Every row comes from one small tree of marks. The marks that hang from a mark follow it in brackets, in alphabetical order. Every link used is in the known rows. Which tree was each row made from?
In the rows, zero is written as 128.
Known rows:
W[A[Y[C]] J S[N X]]: [120  97 146 114 124 157 117  91 123 192 139  89 152 141 121 163 158 157
  41 193 121 145 133 139 154 130 135 138 136 146 137 186 114  83 109 166
 138  61  95 185 131 121 148 119 116  96]
A[W]: [119 108 146 119 123 108 128  84 142 111 116  99 129 129 112 151 112 145
 128 175 123 120 159 142 155 128 141 127 134 126 139 128  89 146 149 133
 126 111 152 148 134 127 120 126 137  99]
J[W[A[Y[C[F]]] S[N X]]]: [109  92 138 146 125 164  95  79 135 192 140  87 160 143 119 176 162 185
  44 180 139 135 155 167 172 129 137 126 132 147 138 191 101  85  98 142
 118  92 101 196 138 140 145 100  93 113]
R[T[L[B K] Q[J[W[A]]]]]: [133  91 147 125 136 140 102 105 223  87 116  87 154 126 126 143 145 171
 155 230  93 111 243 136 139 137 163 147 130  93 114 167  80 148 128 161
 143 150 150 124 135 154  98 101 128  73]
T[L[B K[E]] Q]: [122  77 156 151 135 106 126 119 171  68 129 112 142 106 120 127 147 179
 158 216 120 114 195 130 109 139 152 139 133  98 129 167 120 137  99 161
 125 138 161 144 136 144  98 126 141 100]
R[D T[L[K[E]] Q]]: [137  77 158 137 117 120 139 133 203  88 137  84 130 110 134 122 122 164
 164 211 116 122 128 126  76 145 147 155 131 111  91 183 154 145  92 155
 129 156 162 136 136 155 102 135 151 105]
M[F[C[P[D] Y[A[W]]]]]: [ 79  85 141 177 129 139  98  65 165 155 134  81 113 118 126 146 116 198
  97 225 147 112 111 132 196 122 149 198 118 142 142 168  51 114 153  94
 131 150 122 184 136 134 156 106 174  67]
T[L[B]]: [129 122 151 150 132 113 126  98 137 102 135 108 128 109 111 138 128 159
 132 168 110 113 178 115 123 131 138 139 130 113 140 154 108 145 121 158
 120 134 139 150 139 131 105 120 124  85]
T[Q[J[W[A[Y] S]]] R[D]]: [121  68 138 103 100 181 116  94 196 186 134  66 148 145 128 139 138 160
 143 247 104 125 154 182 147 130 159 125 143 126 132 119  64 129 130 129
 140 126 149 154 130 144 148  97 143  96]
Z[U]: [129 134 148 127 127 115 146 135 154 123 120  97 139 120 113 139 123 136
 147 168 109 115 134 146 163 124 130 135 143 124 140 112  88 161 156 131
 132 127 171 147 139 124 124 139 157 120]
W[A J S]: [126  92 148 111 117 142 150  82 141 138 128  82 144 140 115 142 127 126
  76 189 101 130 133 145 158 134 147 152 132 132 137 155  97 140 146 154
 153  84 116 145 133 109 159 119 130  97]
J[W[A]]: [118 126 144 118 114 126 149  96 158 117 114  90 147 131 115 151 126 150
 114 183 115 122 134 137 185 133 142 141 130 130 139 134  81 145 150 134
 134 121 119 135 137 135 128 116 120 109]
L[B]: [119 124 149 116 126 113 114 123 130 105 127 107 135 122 112 142 129 148
 139 166 101 112 181 135 132 131 145 128 143 118 157 149 105 134 131 145
 121 120 135 146 137 126 110 129 133  90]
Y[A C[F[M] P]]: [ 99 143 140 167 135 135 150  91 154 192 135  83 142 111 118 152 129 184
  58 196 131 117 104 119 147 123 141 157 126 140 130 229 154  73 141 112
 117 185 138 160 143 128 148 113 155 129]
Q[J[W[S]] T[R[D]]]: [118  97 134 141  90 166  89 111 196 158 143  61 135 140 127 132 112 136
 130 173  80 112 172 164 135 133 163 130 144 139 122 160  86 168 151 141
 135 118 152 144 135 143 144 115 147  99]
C[P Y[A[W[J]]]]: [ 95  82 146 115 131 127 127  29 156 144 124  91 126 115 125 141 132 161
 105 252 123 116 116 130 163 126 153 165 115 128 156 153  79 120 186 127
 142 139 146 154 131 132 160 110 149  71]
Q[J[W[A S]] T[R]]: [114 104 135 120  97 162 118  88 184 151 117  70 151 156 123 146 129 156
  98 205  93 120 176 154 160 134 164 137 136 138 120 185  79 159 180 142
 144 104 145 130 133 135 147 101 123 111]
J[W]: [118 132 144 131 123 121 124 117 158 128 128  94 135 126 113 143 120 140
 134 171 105 115 158 144 156 132 140 135 135 136 144 129  90 156 131 141
 124 128 130 147 138 137 130 126 131 111]
M[F[C[P]]]: [104 127 145 181 132 120 129 113 143 168 142  97 116 111 116 141 126 171
  95 159 134 118 110 123 149 122 133 167 127 150 134 186 108 137 143 123
 123 142 126 179 144 113 127 128 155 116]
Y[A[W] C]: [115 130 142 130 136 123 116  61 162 126 101  88 133 129 109 157 116 182
  92 200 130 125 109 118 162 128 149 150 134 134 127 164  93 108 144 111
 138 115 146 150 132 118 147 118 137 109]
B[L[K[E]]]: [120  94 152 150 124 104 146 103 147  83 142 106 141 108 124 117 142 174
 119 174 111 125 157 115 115 141 144 131 128 119 133 154 119 142  95 149
 110 110 146 144 138 142  97 139 154 112]
Q[T]: [120 142 147 120 114 127 132 119 140 116 119  87 133 130 122 146 108 145
 108 159 105 122 133 131 135 131 143 144 140 134 121 202 110 151 159 147
 121 120 141 136 137 132 127 129 131 121]
L[K[E]]: [114  94 152 141 118 107 139 124 155  89 124 107 145 120 125 128 142 162
 125 192 112 120 143 137 110 137 149 135 139 119 127 140 126 133 115 144
 120 113 143 137 134 134 104 144 153 119]
P[C[F Y[A[W[J S]]]] D]: [ 96  34 134 153 136 171  84  28 163 174 155  55 139 127 128 148 103 176
  75 222 116 115 153 184 169 134 156 164 132 116 131 162  37 111 114 125
 139 102 134 179 132 123 210 101 158  72]
Q[J[W[S]] T[L R]]: [124 107 135 171 112 158 104  89 189 155 137  75 131 140 120 132 119 158
 109 192  95 116 193 141 120 135 154 140 129 138 114 185  86 179 154 163
 135 121 159 145 137 143 146 104 128 111]
C[F[M] P[D] Y[A[W]]]: [ 80  81 140 153 120 140 126  60 155 161 144  78 133 120 131 151 115 173
  95 237 136 104 155 154 181 124 151 167 118 125 148 172  94  90 155  99
 112 191 143 162 137 158 152  97 177  71]
E[K]: [121 126 148 120 127 110 130 150 130 103 121 107 136 123 120 141 129 133
 129 202 107 122 157 130 123 127 139 114 145 134 136 119 124 147  93 143
 124 125 141 140 137 134 123 132 127 104]
Q[J[W[A]]]: [121 119 142 126 119 139 133  84 171 133 121  84 156 133 120 145 126 155
 107 192 101 119 153 149 170 127 149 144 135 116 136 120  65 138 158 140
 142 118 141 131 136 133 121 113 132 107]
F[C[P[D] Y[A[W]]] M]: [ 77 108 135 143 108 141 126  87 183 148 129  76 126 125 126 153 113 185
  89 233 135 111 148 118 186 125 154 176 112 142 149 174  84 101 154 100
 132 181 107 168 135 148 135  99 190  65]
F[C[P[D] Y[A]] M]: [ 80 131 139 146 110 146 135 126 176 167 137  74 130 122 130 143 118 182
  88 224 123 113 121 113 164 126 147 185 120 145 150 199 108  92 144 107
 128 191  92 165 138 146 137 104 197  77]
M[F[C]]: [109 126 147 162 140 125 118 113 135 162 136  91 120 121 109 141 116 164
  95 144 127 123 117 135 151 125 137 156 134 146 127 165 104 146 121 132
 119 124 124 170 139 115 126 126 143 123]
B[L[K] U]: [134 119 149 149 129 112 158 104 165  84 142 106 133 100 115 121 151 154
 136 147  99 118 152 117 134 129 133 115 135 118 131 124  90 158 109 140
 106 118 167 137 138 146 126 131 161 110]
S[N]: [117 128 157 105 130 106 141 130 126 134 123 105 137 116 120 145 140 146
 120 162 125 119 132 144 135 128 132 129 139 130 151 147 133 126 141 155
 109 119 122 157 138 136 117 133 128  93]
N[S[X]]: [127 117 143 150 118 103 104 132 117 129 134 108 127 143 109 142 119 141
 126 150 113 133 137 124 133 127 127 136 155 144 146 166 113 123  99 149
 145 107 160 158 138 130 124 128 141 104]
Y[A[W[S]] C]: [119 108 136 134 126 134 104  58 168 121 100  82 132 145 107 157 123 171
  76 206 124 129 127 133 162 131 155 156 135 145 133 179  91 111 139 111
 151  98 136 164 133 110 166 108 135  94]
W[S[N]]: [122 105 151 107 121 120 128 128 131 126 121  98 137 135 117 144 148 137
 103 165 119 123 153 158 134 131 137 133 139 141 158 158 129 129 135 152
 122 103 111 169 138 127 137 124 127  85]
T[R[D]]: [115 111 152 124 107 123 144 127 149 161 141  91 124 115 120 131 113 142
 168 170 114 116 102 134 124 131 137 117 144 134 131 131 129 136 121 132
 116 135 150 143 135 135 129 135 150 105]
F[C[P Y[A[W[J S]]]] M]: [ 81  83 131 121 116 151 121  43 182 163 128  72 124 132 117 145 135 156
  45 243 120 119 164 128 168 127 164 161 103 153 158 184  96 120 173 120
 154 154 104 177 134 127 160  89 171  69]
L[B K[E]]: [110  91 151 134 121 105 116 123 151  65 126 114 149 117 123 133 155 164
 138 188 104 109 191 138 113 138 160 128 141 108 145 141 123 128 114 146
 118 114 140 139 135 134  88 141 145  97]
P[C]: [121 131 141 133 127 118 134 119 152 134 128  88 138 115 119 143 110 170
 124 160 113 119 119 136 136 131 130 129 143 126 127 164  96 129 104 143
 122 115 133 156 138 118 142 134 140 119]
A[W Y[C[F]]]: [111  97 139 148 144 155 106  37 139 182 141  88 133 124 119 168 120 180
  75 189 133 126 156 158 124 126 142 113 134 125 124 156  96 114 125 123
 105 110 158 172 135 122 129 119 122 133]
F[C[P] M]: [101 150 139 141 112 121 157 136 163 160 132  92 129 115 117 148 122 157
  85 168 120 116 145 107 142 124 138 144 120 148 142 195 139 123 150 132
 124 171 111 161 143 128 107 120 171 115]

Write each row's tree:
[ 83 119 136 111 122 135 123  60 170 136 105  77 129 133 113 151 120 177
  78 224 133 120 141 128 173 126 156 142 115 142 144 169  94 115 149 112
 125 170 117 158 132 145 125  89 154  88] | F[C[Y[A[W]]] M]
[ 89  93 144 109 138 142 109  28 165 149 120  77 126 124 114 149 118 171
  76 223 123 124 123 132 155 129 158 157 118 130 140 147  64 131 163 131
 145 122 125 162 128 125 150 102 142  86] | F[C[Y[A[W[J]]]]]
[123  73 143 118 122 133 115  67 146 131 133  87 128 140 109 143 117 119
  93 182 103 122 190 153 152 132 152 132 131 134 143 127  84 161 150 149
 148  78 143 158 132 111 155 125 141  87] | A[W[J S]]
[ 97 118 148 126 124 122 136  79 151 136 114  97 129 121 127 133 142 177
 120 246 126 118  79 124 140 125 141 171 127 134 155 190 109 102 164 116
 126 163 135 156 138 139 151 108 149  85] | C[P Y[A]]
[121  91 153 118 122 118 109 132 114 158 144 100 140 135 114 143 145 123
  93 150 108 128 164 150 141 130 133 136 140 143 151 170 123 115 114 177
 140  78 119 177 135 127 148 131 133  82] | W[J S[N X]]
[101 117 138 165 117 172 157  95 147 216 162  74 147 115 136 167 121 185
  50 210 131 121 137 133 160 125 137 158 127 130 128 198 125  74 123 113
 107 159 109 165 140 136 128 117 168 118] | W[A[Y[C[F[M] P[D]]]]]
[123 103 136 114 106 160 129  83 153 127 118  83 146 151 120 156 149 156
  85 216 110 130 155 160 163 134 149 140 130 140 149 129  65 139 138 135
 134 100  99 160 134 131 141 101 119 100] | J[W[A[Y] S]]
[114  90 145 125 135 127  89  68 142 154 120  91 143 138 108 159 143 164
  59 182 128 133 145 131 177 129 147 148 133 146 139 181  97  87 125 150
 156  75 125 183 130 120 171 120 131  77] | Y[A[W[J S[N X]]] C]
[ 91 105 135 142 135 140 128  82 144 198 152  74 140 112 125 141 112 169
  92 195 124 112 145 169 134 130 136 116 131 127 136 194 126 114  93 130
  90 171 130 164 141 143 142 109 139 125] | P[C[F[M] Y]]
[109 115 137 169 124 141 134 133 147 187 167  70 145 111 125 148  90 167
 100 152 114 108 168 159 153 130 131 136 141 122 121 171 107 109  79 134
 103 152 126 161 141 137 143 127 176 119] | P[C[F[M]] D]
[140 107 152 154 114 127 128 125 187  99 137  86 120 111 132 133 120 146
 155 170 102 119 137 114  98 139 139 148 133 122 101 160 134 153  95 151
 119 153 135 133 136 149 102 131 144  78] | R[D T[L[K]]]
[ 96 113 137 181 126 141 128  76 169 175 144  75 138 114 122 163 105 186
  71 200 137 110 151 126 185 124 147 167 125 129 129 194 111  78 141  98
 124 168 143 163 139 136 153 114 181 100] | Y[A[W] C[F[M] P[D]]]
[ 78 116 134 124 116 130 134  61 175 142 109  84 126 124 119 151 131 184
  78 239 139 116 133 115 172 123 155 155 106 146 154 191  99 103 171 105
 129 187 118 166 136 142 125  92 164  83] | F[C[P Y[A[W]]] M]
[119 100 141 194 106 154 100 101 211 141 147  74 133 109 136 127 119 162
 160 185  93 109 175 132 129 133 156 131 135 117 101 142  82 176 126 162
 113 152 159 124 132 164 110 119 146  88] | Q[J[W] T[L[K] R[D]]]
[123 102 136 127  97 149 109  99 137 129 123  92 149 162 117 159 148 158
  92 199 113 136 161 152 174 131 143 139 135 147 143 153  64 118 110 146
 142  94 109 170 133 139 142 100 118 100] | J[W[A[Y] S[X]]]
[131 115 155 132 140 111 127 115 151 107 131 103 131 113 110 137 123 162
 156 193 118 117 185 126 131 132 138 142 134 110 137 174 103 142 116 157
 127 146 155 151 140 136 118 115 128  93] | T[L[B] Q]
[121  94 149 131 121 111 139 114 175  52 133 118 147 106 116 126 171 164
 141 174  98 105 171 139 110 132 157 115 144 101 139 115 114 136 135 137
 121 113 169 138 135 141 105 144 161 116] | L[B[U] K[E]]
[122 114 139 177 123 147 102  90 215 101 144  96 139 105 120 130 158 173
 159 182  84  95 230 130 130 129 161 108 135 100 114 131  71 182 159 164
 115 141 190 124 133 163 117 116 145 100] | Q[J[W] T[L[B[U] K] R]]
[116  88 151 176  97 130 143 105 177 104 142  87 128 101 136 121 124 177
 145 188 120 117 111 116  94 143 152 134 130 120  89 182 140 158 121 158
 113 141 159 127 133 156 103 137 144 114] | Q[T[L[K[E]] R[D]]]
[ 98 119 132 176 115 180 143  90 171 215 166  69 150 114 134 171 122 184
  54 212 127 115 165 142 184 127 142 152 121 137 134 176 101  94 127 114
 109 163  98 164 141 146 131 111 161 118] | J[W[A[Y[C[F[M] P[D]]]]]]
[106  70 145 149 146 138  85  47 130 180 137  86 148 134 109 164 140 170
  42 170 135 130 147 156 169 127 147 143 132 137 131 198 106  81 122 147
 145  83 143 189 133 122 180 110 120  91] | Y[A[W[J S[N X]]] C[F]]
[152 114 153 105 123 130 142 120 205  89 149  88 119 102 115 131 126 144
 175 168  98 109 148 123 101 132 142 134 136 102 109 166 123 154 126 145
 134 161 182 143 140 152 126 123 146  98] | R[D T[L[B[U]] Q]]
[131 100 144 174 108 148 114  97 209 101 154  90 132  96 128 122 146 167
 166 168  82  99 177 126 108 126 158 112 144  94 103 137  89 161 142 153
 115 144 197 123 132 159 107 126 160  85] | Q[J T[L[B[U] K] R[D]]]
[ 89  84 132 131 114 138 104  45 178 119 103  84 122 139 117 150 141 183
  76 241 134 122 122 131 157 127 157 169 113 149 154 196  73 115 174 101
 151 137 121 182 138 121 157  87 147  70] | F[C[P Y[A[W[S]]]]]
[150  86 141 135 115 158  99 114 227 141 146  59 128 137 125 128 107 136
 144 196  87 119 185 154 104 136 152 159 132 126 109 170 104 165 113 155
 156 146 161 157 139 147 142 104 144  88] | R[D T[L Q[J[W[S]]]]]
[ 87  97 144 186 126 140 106 119 151 187 161  85 111 113 130 139 112 170
 104 195 131 112 118 136 160 124 134 187 127 147 144 184  87 134 126 111
 114 148 108 185 142 130 136 121 175  89] | M[F[C[P[D] Y]]]
[115  80 150 108 125 115 102  80 124 124 118  97 143 144 111 150 148 149
  87 181 123 129 163 145 181 127 148 147 131 137 147 152  85 102 138 158
 156  81 133 177 129 129 169 114 132  60] | Y[A[W[J S[N X]]]]
[ 83 108 145 183 130 144 108 103 156 173 145  79 116 117 129 138 121 195
  95 214 136 114  83 129 173 123 143 210 125 146 141 189  76 106 136 103
 124 161 104 183 139 131 160 111 178  79] | M[F[C[P[D] Y[A]]]]
[120  97 138 145 113 159 123  79 139 192 145  89 143 139 123 159 147 165
  47 218 113 141 121 115 148 128 138 158 129 150 131 213  99  83 123 146
 154  80 114 180 134 110 158 122 140 107] | W[A[Y[C[P]]] J S[X]]
[ 87 112 146 127 134 138 136  70 132 168 131  81 141 129 121 137 128 167
  83 221 126 117 123 160 145 127 148 147 126 132 144 188 133  97 128 118
 101 189 133 154 136 153 146  93 141 108] | C[F[M] Y[A]]
[ 86 102 143 148 125 132 146  85 138 191 152  91 132 114 128 139 129 149
  94 212 126 109 147 153 131 124 138 136 119 137 155 201 148 114 141 123
  94 194 137 162 143 151 125 107 148 111] | C[F[M] P Y]
[120  96 141 116 119 123 116  68 150  91  96  89 134 149 109 147 129 160
  99 203 120 125 143 144 167 130 156 152 132 137 144 150  75 125 153 118
 148 108 141 157 132 120 162 105 137  82] | Y[A[W[S]]]
[116 132 143 174 118 131 130 142 168 168 150  88 127 112 127 151 105 158
 111 180 116 115 122 113 146 129 131 170 140 138 133 188 114 109 125 121
 128 124 128 160 142 120 138 144 174 103] | Y[C[P[D]]]
[119  70 148 111 120 113  99  91 120 138 134 102 136 140 110 151 139 127
  95 159 119 126 193 155 166 128 140 124 134 140 152 144  98 128 133 170
 144  68 133 179 132 129 145 125 126  71] | A[W[J S[N X]]]
[104  88 127 159 122 162 116  50 154 197 148  82 131 132 121 165 135 169
  39 211 132 121 192 153 134 124 148 121 120 149 143 198 128 103 135 112
 111 142 137 188 140 125 138 104 149 116] | A[W[S] Y[C[F[M] P]]]
[109 110 142 187 131 165 118 106 146 210 172  84 132 109 135 160 117 185
  85 191 124 119 131 141 118 125 131 158 138 126 130 188 111  90 114 118
 105 130 135 180 140 125 140 131 167 118] | A[Y[C[F P[D]]]]
